What can hang from each mark:
J_41: J_400 J_780
J_400: J_41 J_960
J_960: J_780
J_780: J_41 J_333 J_960
J_873: J_445 J_719 J_780
J_719: J_873
J_333: J_41 J_780
J_101: J_873

Every row comes from one small tree of marks. The marks that hang from a mark follow it in brackets, in the order of their numbers. Every link used is in the known rows. Which tree was each row made from?
Known rows:
J_780{J_41}: [ 15.1  -6.6  -7.6  20.9   2.3  10.2  17.6   0.4  -5.4 -19.4  10.8  -2.8
  10.7  12.6   6.0  15.8  18.8   8.8   2.5  14.3]
J_333{J_41{J_400} J_780}: [-23.5 -24.8   6.8 -35.0  25.3   4.8   7.8  -7.5 -19.8  -8.3 -11.9   2.2
   9.6   6.6   0.1 -31.3   6.1 -16.6  12.0   4.8]
J_41{J_780{J_333}}: [-24.2   1.5  -1.4  15.3   7.2  10.0  14.9   6.3 -15.0   0.1  -7.2  16.7
  10.6   6.1  36.2   3.8  22.9   1.3   2.5  -1.9]
J_960{J_780{J_41{J_400}}}: [  1.6 -10.7  -9.0  20.3   1.2  12.1   8.0   8.2   5.0  -8.2  36.5 -10.4
   0.6  -9.2  -1.7 -14.8  -2.9 -10.8 -14.6  34.9]
J_719{J_873{J_445 J_780{J_333{J_41}}}}: [-18.9   4.6  -5.1 -39.8  10.9 -15.0 -25.8 -21.7  12.1  15.0 -22.0  -2.3
  -0.5   0.5 -28.9  20.5  12.3   5.1   6.9   1.6]
J_719{J_873{J_780{J_41{J_400{J_960}} J_333}}}: [ 19.8  -4.4  40.7   3.6  13.2  -9.9  -4.4  25.5  19.4  15.1  27.8   7.0
  -8.9 -25.6 -11.8  -3.6  -9.5  -2.2  -1.4  10.5]
J_41{J_400 J_780}: [-14.0 -17.2  -4.6  17.9   7.2   8.8  33.2   6.1 -10.8   0.7   2.7   0.7
  -3.3  -8.7  15.5 -20.1  -2.4 -26.6  11.6   7.2]
J_960{J_780}: [-15.5   2.6 -34.9  12.0   1.1  10.8  -1.2  -3.5 -14.7  -5.6   6.5  -1.5
   7.9   5.1  13.6   3.8   4.4  15.3  -3.0  23.4]
J_960{J_780{J_41 J_333}}: [ -7.9   7.7  -8.0  19.0   0.0  13.0  -8.5   6.0   2.0  -9.6  25.8   6.4
  13.8   4.9  17.2   7.2  22.2  17.2 -23.9  27.7]
J_400{J_41{J_780{J_333}} J_960}: [  1.4  -6.6   7.8  19.9  -0.3   5.1  34.8  15.4  -0.5   0.8   2.3  14.2
 -13.9  11.0  28.5  -7.6  -6.7   1.1  -6.0   4.9]
J_873{J_445 J_780}: [ -2.8  16.2 -30.9 -10.1  -4.1   2.4 -10.0 -11.6  -2.7   1.2 -20.6  -6.4
  -8.1   7.7 -15.6  25.0  -1.2   2.2   2.2  -1.7]
J_780{J_960}: [ 14.6   6.9 -24.4  16.5  -3.3   5.5  -1.0  -6.9 -14.5 -11.0   2.1   3.5
   4.7  13.9  12.8  -5.6  10.6  16.7  13.2  -5.5]
J_780{J_41 J_333 J_960}: [ 22.3  12.3   4.7  26.2  -4.0   9.7  -8.4   1.6   1.1 -14.5  19.9   7.2
  12.4  14.0  17.5  -2.8  28.7  19.1  -8.9   0.0]
J_41{J_400{J_960}}: [  5.0 -12.6   4.2   8.3  14.0  -1.7  17.2  15.3  -8.0  -3.8  21.8   1.1
  -7.6  -9.4  12.7 -16.9  -1.2  -5.2   7.3   2.3]
J_333{J_780{J_41{J_400{J_960}}}}: [ 18.0 -24.1  38.4   5.6  14.5   9.5  24.9  20.9 -10.5  -2.8  19.7   3.9
  -0.5  -0.3   0.8 -18.8  -4.2  -6.9  -7.0   6.8]
J_400{J_41{J_780}}: [  2.0 -14.3 -19.8  21.1  -6.4   6.3  42.4  -4.2  -5.7  -9.1 -12.8  -1.4
  -9.7  17.2  12.9  -6.1 -12.4  -8.9  11.5  13.9]
J_873{J_445 J_780{J_41}}: [ 15.8   8.7 -15.4   1.8  -8.7   8.7  -0.6  -8.8  13.1  -2.5  -7.0 -11.3
  -6.4   9.0 -25.3  30.6  -3.8  -2.3  -9.2   9.9]
J_333{J_41 J_780{J_960}}: [ -5.1 -11.8  -4.8 -26.7   8.7  10.0  -0.6 -15.8 -25.2  -5.8 -22.0   9.3
  10.4  24.4   2.9 -23.9   3.7   8.3  10.5  -6.5]
J_780{J_41{J_400{J_960}} J_333}: [ 14.4  -6.1  32.6  18.1  13.1   4.1  10.7  23.8   9.1  -5.8  40.4   6.8
  -0.5  -9.3  16.9  -9.0  17.2  -3.3 -13.8   6.9]
J_873{J_719}: [-21.4 -10.9 -13.6  -6.9  -6.2  -8.9   3.2 -11.3 -14.5   1.2 -10.1 -10.8
   8.8   6.7   9.0  13.1  10.0   9.8   6.8  -7.9]
J_101{J_873{J_780}}: [ -9.9   8.0  -7.8 -17.3   3.4  -7.8 -11.6   6.0 -13.9 -11.6 -37.6  12.3
  11.8  -8.6   3.1  15.8 -19.6  10.4  25.4 -16.5]
J_41{J_400}: [ -5.2  -4.4  -9.9   8.4  11.8  -1.6   7.5   1.3 -11.3 -15.8  13.6  -4.3
   3.3  -4.2   9.4 -15.4  11.3  -8.8  15.6   5.3]
J_41{J_400 J_780{J_333 J_960}}: [ -7.9   2.2   9.7  20.0   2.2   5.7   5.2   9.2  -2.7   7.2  14.1  12.3
  -3.4  -7.0  28.8 -35.4   5.7 -16.9  -0.1  -7.3]

Write each row's tree:
[ 21.0   7.2  15.4  24.3  -0.4   5.2  -9.1   6.9  10.7 -11.9  35.9   0.3
   2.4  -2.4  11.3 -24.0  19.1  -2.8  -8.3   0.1] | J_780{J_41{J_400} J_333 J_960}
[ 40.7   8.7  -5.4  11.6 -15.9  -3.7 -11.5 -13.7  16.1  15.3   0.2 -14.5
 -10.9   2.5 -47.3  19.1 -13.2   8.4   0.9   5.2] | J_719{J_873{J_445 J_780{J_41 J_960}}}
[ 10.2  22.8 -13.9 -16.1 -15.6  -7.8 -25.9  -8.4  -1.0   2.1 -35.0  -0.3
  -2.9  -0.3 -18.9  13.5 -26.9   9.0  10.2 -30.9] | J_101{J_873{J_445 J_780{J_960}}}
[-10.3  -1.5  -6.3  18.3  -1.7   4.9  24.3   0.6  -4.4  -9.3  -6.2   9.7
  -4.7  15.5  26.2  -6.4   4.7  -2.6   2.8   7.6] | J_400{J_41{J_780{J_333}}}
[ 29.7  21.6   9.0   7.1 -11.3  -4.4 -28.3  -9.3  21.9  15.0   5.3  -4.3
  -5.5   0.9 -32.7  18.8   5.8  16.0  -8.0  -2.2] | J_719{J_873{J_445 J_780{J_41 J_333 J_960}}}
[-13.4 -11.7  25.9  13.9  13.4   5.9  24.9  25.4  -4.2  11.0  17.6  16.3
  -6.8 -14.1  33.8 -21.2   2.1 -17.8  -7.3  -1.8] | J_41{J_400{J_960} J_780{J_333}}
[ 16.7  23.0  20.2  -3.4  -7.0  -0.5 -27.5  12.9   6.9  -9.9 -15.0  18.3
  12.3  -5.9   6.2   5.5 -11.9  14.1   0.1 -21.0] | J_101{J_873{J_780{J_41 J_333 J_960}}}
[ 25.5 -19.3  19.6  21.1   8.2   7.1  28.1  18.8   5.9  -6.9  35.2  -2.9
  -5.2  -7.8   3.2  -9.4  -0.4  -9.1  -6.1  14.1] | J_780{J_41{J_400{J_960}}}
[ -4.1 -23.5  11.5  16.8   8.6   9.0  43.1  21.5  -7.7  12.9  12.8   5.4
 -13.9 -12.7  19.1 -21.9 -14.9 -24.2   1.9   4.4] | J_41{J_400{J_960} J_780}
[  3.8   7.3 -18.3  -7.7  -0.9 -11.4 -11.5 -17.5   0.4  13.4 -16.8 -11.6
  -5.5  -1.9 -36.8  29.3  -3.6   7.6  16.8   2.3] | J_719{J_873{J_445 J_780}}
[ 16.7  18.0  31.2  -3.8  -3.5  -6.8 -27.1  18.8  14.9  -7.9   0.8  11.8
   5.5 -21.2   3.1 -18.3 -19.5  -7.0  -0.2 -19.4] | J_101{J_873{J_780{J_41{J_400} J_333 J_960}}}
[ 13.9   2.2   2.6  -8.4 -26.9  -6.5 -14.4  -8.6  28.9  21.0   5.9 -27.4
 -20.0  -8.4 -37.7  -5.7 -29.1 -23.9 -22.1  -7.6] | J_873{J_445 J_719 J_780{J_41{J_400} J_960}}
[ -9.8   0.0   2.0 -17.2  14.5  -1.5 -14.3  -6.1   3.9  -9.7  14.9   4.9
   2.9   0.3  15.3 -36.7  19.2 -10.0   0.3  -5.6] | J_780{J_333{J_41{J_400}} J_960}
[ -7.3  14.1  -5.9 -31.5 -28.5 -20.1 -31.3 -13.8   2.5  17.4 -40.9 -12.4
  -4.1  -6.1 -24.4  16.6 -36.7   6.3   0.1 -39.9] | J_101{J_873{J_445 J_719 J_780{J_960}}}
[ 22.9   0.7  -3.4   4.9  -6.7  -4.7  -1.6 -12.1  14.9  10.8  -5.1 -15.5
  -5.1   0.8 -45.3  32.9  -4.4   6.4   5.1  12.7] | J_719{J_873{J_445 J_780{J_41}}}
[-22.5  -1.3  -2.5 -21.0 -18.1 -21.8  -9.6 -17.1  -5.9   2.6 -31.2 -17.9
  11.0  -3.3 -12.7  29.2  -0.9   9.8   5.7 -31.7] | J_101{J_873{J_445 J_719}}
[-44.5   3.4  -7.6 -60.0  -3.9 -12.6 -29.6 -22.7  13.9  16.4 -32.5  -9.2
  -3.6   4.5 -14.1  21.0   5.6  -6.7 -18.9 -13.3] | J_873{J_445 J_719 J_780{J_333{J_41}}}
[-36.8  -1.0 -21.7 -21.6  12.5   6.5 -15.2  -8.6  -4.6  -5.3   0.6   9.8
  12.7   7.2  19.9  -5.2  20.8  11.4 -12.9  20.6] | J_960{J_780{J_333{J_41}}}
[-25.5   6.1  -3.3 -38.5 -19.8 -22.9 -20.7 -12.5   0.3  12.8 -47.0 -13.2
   2.0  -9.3 -23.0  33.3 -27.1   3.4   3.5 -32.3] | J_101{J_873{J_445 J_719 J_780}}
